Every row comes from one small tree of marks. Brackets hold a mark, then the marks that hang from it, in alphabetical order. Every link used is in the known rows. Which tree was each row made from?
Known rows:
(mego (nekeb liduv numuz suze vepo)): -7.8, -6.1, 4.5, 11.2, 8.6, 10.9, 44.7, -3.1, 15.4, 21.9, 18.5, -15.3, 6.2, 0.2, -9.0, -6.7, 11.6, -10.3, 18.6, -14.7, 10.1, 12.5, -11.9, 18.5
(gabolom (numuz (mego nekeb))): 1.0, -0.4, -8.4, 6.4, -0.8, 1.0, -1.8, 5.9, 10.4, 1.1, 0.3, 6.9, 0.5, 6.5, -7.2, -0.2, 15.8, -8.5, 18.9, -6.3, 16.4, 10.2, -22.9, 32.9
(gabolom (numuz mego (nekeb (liduv gapul) suze vepo))): 0.9, -8.5, 1.0, 8.3, 6.4, 4.1, 24.7, -9.1, 28.2, 17.8, 19.3, 8.0, 6.2, 12.7, -3.4, -8.5, 6.0, -33.3, 22.2, -16.6, 14.9, 11.9, -0.5, 48.2
(gapul liduv): 2.7, -3.2, -2.3, 3.9, -0.5, -0.7, 16.9, 2.0, 9.6, -3.3, -2.5, -24.2, 3.8, 10.9, -9.8, -0.1, 5.5, -9.7, 4.1, -3.9, 13.4, 4.5, -4.6, 2.4
(fineb pepal): 1.9, 2.5, 2.0, 2.9, 4.9, 1.1, 7.5, -1.4, -2.2, -1.3, -4.2, -7.6, 3.7, 2.6, -15.4, -2.9, 6.6, -3.3, 9.7, 1.2, 11.9, 5.5, -11.3, 7.9
(mego (nekeb liduv suze vepo) numuz): 0.0, -0.1, 0.2, 13.0, 14.3, 7.8, 37.2, 0.2, 8.7, 16.4, 14.5, -13.0, 4.9, -0.4, -10.1, -2.8, 26.7, -14.3, 15.1, -14.7, 10.3, 11.9, -32.4, 21.3
(vepo (nekeb (liduv gapul) mego (numuz gabolom))): -5.9, -6.7, -14.8, 10.5, 11.2, 9.9, 22.1, -3.3, 18.0, 24.4, 20.9, -8.4, 4.4, 11.0, -8.0, -11.4, -0.9, 0.1, 1.8, -13.6, 16.4, 12.1, 9.8, 23.0
(vepo (nekeb liduv mego)): -6.9, -2.0, 0.9, 6.9, 11.6, 6.4, 20.6, 1.5, 13.0, 17.2, 12.7, -13.5, 4.5, 6.9, -11.9, -5.4, 3.5, 2.4, 4.5, -8.4, 8.9, 6.6, -3.1, 11.8
(vepo (nekeb (liduv gapul) (numuz gabolom mego) suze)): -6.9, -11.2, -5.2, 13.7, 4.8, 7.0, 22.0, -7.3, 22.6, 23.7, 20.2, 1.8, 5.9, 13.3, -7.4, -10.7, -1.5, -8.7, 5.2, -11.5, 13.8, 13.2, -2.6, 49.2
(numuz (mego (nekeb vepo))): -4.9, 2.7, -2.9, 5.4, -3.8, 4.7, 3.4, 4.7, 12.2, 7.5, 1.2, -3.7, 3.5, 6.9, -11.2, 0.5, 14.4, -0.5, 18.8, -7.5, 10.6, 11.0, -18.6, 30.7
(fineb (nekeb mego suze)): 4.0, 7.3, 7.5, 7.4, 16.3, 1.0, 24.9, -2.6, 8.8, 10.2, 6.4, -5.9, 7.4, -1.3, -7.4, -3.1, 5.8, 3.5, 18.7, 1.4, 7.1, 7.5, -13.4, 17.8
(fineb nekeb pepal): 7.7, 8.8, 0.2, -0.2, 11.0, 3.4, 12.4, -2.8, -6.2, -2.0, -5.2, -2.1, 5.1, 4.0, -13.9, -1.9, 8.8, 1.8, 21.5, 4.8, 9.2, 8.6, -18.3, 20.8
(mego (nekeb (liduv gapul) suze vepo) (numuz gabolom)): 4.3, -1.5, -15.9, 16.9, 18.4, 9.0, 31.3, -4.7, 11.2, 17.7, 15.3, -7.9, 5.2, 5.5, -8.8, -7.4, 23.9, -19.3, 11.0, -16.6, 12.6, 15.7, -23.9, 36.8
(liduv gapul nekeb): 1.1, 8.2, -18.8, 7.6, 4.9, 4.6, 5.7, -16.6, 9.0, -0.6, -2.1, -1.8, 4.7, 8.8, -9.1, -8.4, -0.9, -9.1, 5.5, -8.5, 13.2, 8.0, 17.1, 6.7
(mego nekeb): -1.9, 4.0, -6.6, 8.1, 4.8, 3.1, 7.5, 2.9, 3.5, -0.7, -4.2, -7.5, 2.9, 5.7, -12.0, -1.0, 13.9, -0.5, 10.7, -3.7, 9.5, 8.9, -16.1, 15.7
(fineb (nekeb mego (numuz gabolom)) pepal): 5.4, 2.0, -5.5, 1.9, 9.0, 5.1, 18.7, 0.9, 0.5, 13.9, 9.7, -2.6, 5.5, 0.8, -12.1, -4.2, 5.2, 15.9, 24.5, 3.6, 14.8, 12.6, -13.9, 27.1
(numuz gabolom mego nekeb): -6.1, -7.6, -6.3, 6.2, -7.7, -3.4, -3.1, 5.1, 16.2, 3.6, 1.2, 8.5, 4.7, 18.4, -13.2, 1.4, 0.4, 0.1, 14.5, 3.0, 11.4, 11.3, -12.1, 56.7
(gabolom numuz): -3.5, 0.7, -4.6, 6.0, 4.5, -0.8, 9.6, 2.6, 8.3, -1.8, 0.1, 1.9, 0.5, 4.4, -7.4, -1.9, 4.0, -22.7, 9.1, -4.0, 18.3, 6.2, -6.8, 7.0
(nekeb (numuz gabolom) suze vepo): -13.6, -4.7, 2.2, 11.7, 1.5, 3.4, 31.8, -0.8, 15.6, 18.9, 14.0, -4.3, 5.2, 1.9, -9.6, -4.0, -0.9, -16.1, 12.1, -4.1, 14.1, 12.0, -6.6, 23.7
(nekeb mego suze): -1.8, 0.7, 10.0, 10.3, 10.2, -1.6, 19.7, -1.1, 13.4, 10.8, 7.4, -11.1, 5.9, -3.0, -8.7, -4.1, 3.6, -0.6, 7.3, -3.3, 9.5, 4.6, -6.2, 4.7
(liduv gapul): 0.3, 4.5, -9.2, 7.7, 7.6, 1.6, 4.0, -5.3, 9.0, -3.4, -3.6, -6.2, 3.4, 8.8, -8.3, -6.2, 1.4, -11.5, -0.5, -7.1, 14.6, 5.9, 7.4, 3.3
(mego (numuz gabolom (nekeb vepo))): -6.6, 0.0, -10.0, 8.1, 0.2, 0.9, 13.9, 6.5, 9.5, 10.1, 8.2, 4.4, 3.2, 12.3, -12.8, 2.4, 16.4, -14.9, 14.6, -3.4, 15.2, 14.3, -22.5, 41.2

Which tree is each row?
0.2, -11.4, -7.7, 8.8, -11.5, 1.4, 24.5, -9.4, 20.9, 14.8, 12.8, -9.6, 7.0, 10.5, -7.6, -4.1, -0.7, -2.0, 17.0, -5.3, 14.5, 11.7, -2.8, 38.3  (gapul (liduv (nekeb (numuz gabolom mego) suze)))
0.5, -6.7, 4.7, 11.2, 11.5, 0.3, 32.3, -1.5, 12.1, 9.9, 13.6, -4.4, 6.1, 7.8, -10.0, -2.5, 15.6, -14.1, 10.3, -8.0, 10.8, 9.2, -22.4, 30.2  (mego (numuz (nekeb liduv suze)))
-11.2, -10.3, 2.5, 13.6, 11.0, 6.9, 37.0, -0.9, 19.0, 31.2, 25.6, -8.9, 6.1, 3.6, -9.9, -8.3, -0.2, 0.2, 8.1, -7.8, 10.6, 11.4, -6.9, 30.1  (vepo (nekeb liduv mego (numuz gabolom) suze))
-2.6, -4.6, -1.7, 3.7, -5.1, -2.9, -0.4, 3.8, 16.6, 1.9, 4.1, 14.1, 2.1, 13.7, -7.1, 0.3, 6.6, -15.3, 19.9, -3.4, 16.8, 9.4, -11.8, 42.3  (gabolom (numuz mego nekeb))
0.0, -3.0, -11.2, 3.8, -7.6, 4.8, 26.1, -9.0, 11.9, 5.5, 6.4, -19.8, 4.9, 9.4, -8.1, -4.2, 1.6, -3.9, 11.5, -8.8, 16.7, 8.3, 9.7, 0.9  (gapul (liduv (nekeb numuz)))
0.3, -11.7, -15.0, 7.8, 1.1, 1.9, 4.8, -3.5, 22.3, 6.4, 7.1, 2.2, 6.3, 23.2, -10.5, -6.1, -2.4, -6.0, 9.7, -7.1, 12.6, 11.8, 3.0, 55.9  (numuz gabolom mego (nekeb (liduv gapul)))
1.0, -7.4, 4.5, 3.8, 6.4, 9.1, 37.6, -4.9, 11.7, 24.1, 19.3, -1.7, 8.5, 4.3, -12.0, -6.0, 3.0, -1.5, 32.7, -2.1, 11.1, 15.3, -21.5, 54.8  (fineb (nekeb liduv (numuz gabolom mego) suze vepo) pepal)
0.1, 0.4, -11.2, 10.0, 7.5, -1.9, 7.1, 8.9, 6.9, 7.7, 6.9, -5.3, 2.3, 2.2, -11.1, 0.4, 13.8, 3.2, 3.1, -3.1, 18.0, 8.7, -19.9, 14.0  (nekeb (mego (numuz gabolom)))
-6.9, 4.2, 11.5, 11.2, 10.9, 1.8, 18.5, -1.5, 11.7, 19.4, 11.5, -5.0, 5.5, 0.1, -9.7, -4.4, 7.3, -1.6, 7.3, -4.0, 6.5, 7.1, -11.9, 17.5  (vepo (nekeb mego suze))
-8.8, -5.5, 1.6, 4.0, 3.7, 5.7, 28.1, -0.7, 17.0, 10.8, 10.0, -9.0, 6.2, 13.3, -12.8, -2.7, 2.6, -15.6, 15.9, -8.4, 8.9, 9.8, -0.2, 26.5  (numuz (nekeb liduv vepo))
2.7, -5.9, -10.8, 16.6, 15.1, 3.8, 29.1, 2.2, 6.6, 11.5, 10.6, -7.9, 4.3, 3.7, -12.1, -2.8, 22.4, -8.1, 10.3, -7.1, 10.3, 12.9, -36.9, 37.4  (mego (nekeb liduv suze) (numuz gabolom))
-2.4, -5.7, 1.7, 5.4, -12.2, 5.2, 32.8, -11.6, 23.4, 19.6, 16.7, -14.5, 7.5, 6.3, -6.0, -4.2, 3.6, -9.2, 22.0, -12.1, 14.6, 10.7, 2.2, 22.2  (gapul (liduv (nekeb (numuz mego) suze vepo)))
-14.5, -5.3, -5.7, 7.8, -9.1, 3.2, 3.0, 5.6, 14.3, 15.2, 9.7, 6.7, 2.4, 13.0, -11.1, -1.5, 0.2, 1.6, 7.8, -1.9, 16.0, 12.5, -11.7, 43.7  (vepo (nekeb (numuz gabolom mego)))
-0.6, -10.4, 1.3, 10.3, 5.2, 4.7, 24.7, -9.4, 23.7, 12.9, 15.4, -7.5, 6.6, 6.8, -4.8, -10.9, -2.2, -6.7, 5.0, -14.6, 16.9, 7.6, 6.9, 20.0  (nekeb (liduv gapul) (numuz mego) suze)
-6.8, -11.3, -14.4, 7.2, -1.2, 8.4, 18.9, -2.7, 25.0, 16.8, 16.1, -6.0, 4.6, 13.7, -7.9, -8.4, -4.6, -10.4, 8.2, -14.8, 19.9, 12.5, 9.9, 31.3  (nekeb (liduv gapul) (numuz gabolom mego) vepo)
-4.2, -5.7, -21.4, 10.7, 7.5, 13.4, 28.1, -4.0, 15.4, 17.7, 14.7, -11.3, 4.3, 11.1, -9.0, -9.4, 7.7, -10.3, 12.3, -16.6, 15.7, 16.0, 1.4, 27.8  (mego (nekeb (liduv gapul) (numuz gabolom) vepo))
1.3, -4.7, -8.7, 6.8, 9.6, 4.4, 16.8, -7.7, 15.5, 2.9, 5.5, -6.5, 6.1, 17.4, -9.8, -8.0, 0.9, -12.5, 6.6, -10.5, 11.3, 8.7, 10.0, 24.6  (numuz (nekeb (liduv gapul)))
-3.0, -11.1, -3.8, 11.0, 4.1, 4.1, 21.7, -8.2, 27.7, 19.5, 16.3, 2.1, 8.7, 17.5, -9.2, -7.6, -0.3, -17.8, 17.2, -10.4, 9.2, 13.8, -1.0, 62.0  (numuz gabolom mego (nekeb (liduv gapul) suze vepo))
-9.5, -12.0, -10.0, 8.3, 2.7, 4.8, 27.1, 2.3, 14.4, 9.3, 10.5, -11.8, 3.8, 9.4, -11.8, -5.3, -5.8, -5.3, 3.7, -4.8, 16.3, 9.6, 0.7, 17.2  (nekeb liduv (numuz gabolom))
-7.8, -10.2, -14.9, 9.6, 0.3, 8.1, 10.8, -3.2, 20.1, 17.9, 15.6, 0.8, 3.9, 18.2, -8.6, -8.9, -2.5, -4.0, 3.1, -11.9, 17.2, 13.1, 3.0, 43.4  (vepo (nekeb (liduv gapul) (numuz gabolom mego)))
4.7, -9.0, -12.6, 14.9, 10.2, 5.0, 14.0, -6.1, 17.7, 11.6, 8.2, -4.1, 6.5, 11.6, -8.9, -8.5, 8.0, -3.6, 10.8, -9.9, 8.8, 12.6, -13.4, 52.2  (numuz gabolom (mego (nekeb (liduv gapul) suze)))
2.7, -4.0, 12.4, 1.3, 7.4, 9.5, 39.6, -6.6, 11.4, 21.7, 18.4, -4.9, 8.6, 1.2, -10.3, -6.2, 6.3, -1.7, 32.2, -5.8, 10.9, 12.3, -18.2, 38.2  (fineb (nekeb liduv (numuz mego) suze vepo) pepal)
-2.9, -10.9, -8.8, 14.2, 11.8, 5.6, 33.4, -9.2, 18.5, 14.1, 15.3, -9.1, 6.3, 7.9, -6.9, -11.9, -4.6, -14.4, 2.0, -10.5, 15.5, 10.4, 7.2, 21.8  (nekeb (liduv gapul) (numuz gabolom) suze)
-1.1, -7.6, 4.8, 8.3, 4.7, 4.9, 23.8, -10.2, 27.0, 16.9, 15.6, -1.6, 8.8, 14.4, -7.3, -8.0, 2.9, -17.3, 16.9, -14.0, 9.5, 10.9, 2.4, 45.8  (numuz mego (nekeb (liduv gapul) suze vepo))
-3.4, -7.2, -11.7, 15.2, 12.7, 12.1, 38.8, -8.4, 17.6, 23.6, 19.5, -9.9, 6.4, 6.0, -7.6, -11.1, 8.3, -15.2, 14.5, -16.4, 12.5, 16.1, -3.9, 34.0  (mego (nekeb (liduv gapul) (numuz gabolom) suze vepo))
1.5, -4.6, -19.5, 12.3, 10.7, 5.4, 18.1, 6.8, 3.4, 5.8, 5.9, -8.9, 2.4, 8.3, -13.3, -1.0, 22.1, -2.6, 7.7, -7.7, 13.4, 12.8, -32.0, 31.5  (mego (nekeb liduv) (numuz gabolom))
-2.6, -2.9, -13.0, 9.1, -3.4, 0.9, -5.3, 6.8, 9.8, 2.8, -2.5, 1.1, 3.1, 11.4, -13.0, 0.7, 10.2, 6.5, 14.0, 0.0, 10.7, 12.1, -23.4, 47.1  (numuz gabolom (mego nekeb))
0.9, -5.6, -7.9, 7.3, 11.3, 7.6, 25.0, -5.3, 18.7, 13.4, 16.2, -17.6, 4.9, 4.4, -5.7, -11.5, -2.0, 1.7, 1.5, -16.8, 19.1, 6.8, 18.6, -6.1  (nekeb (liduv gapul) mego numuz)
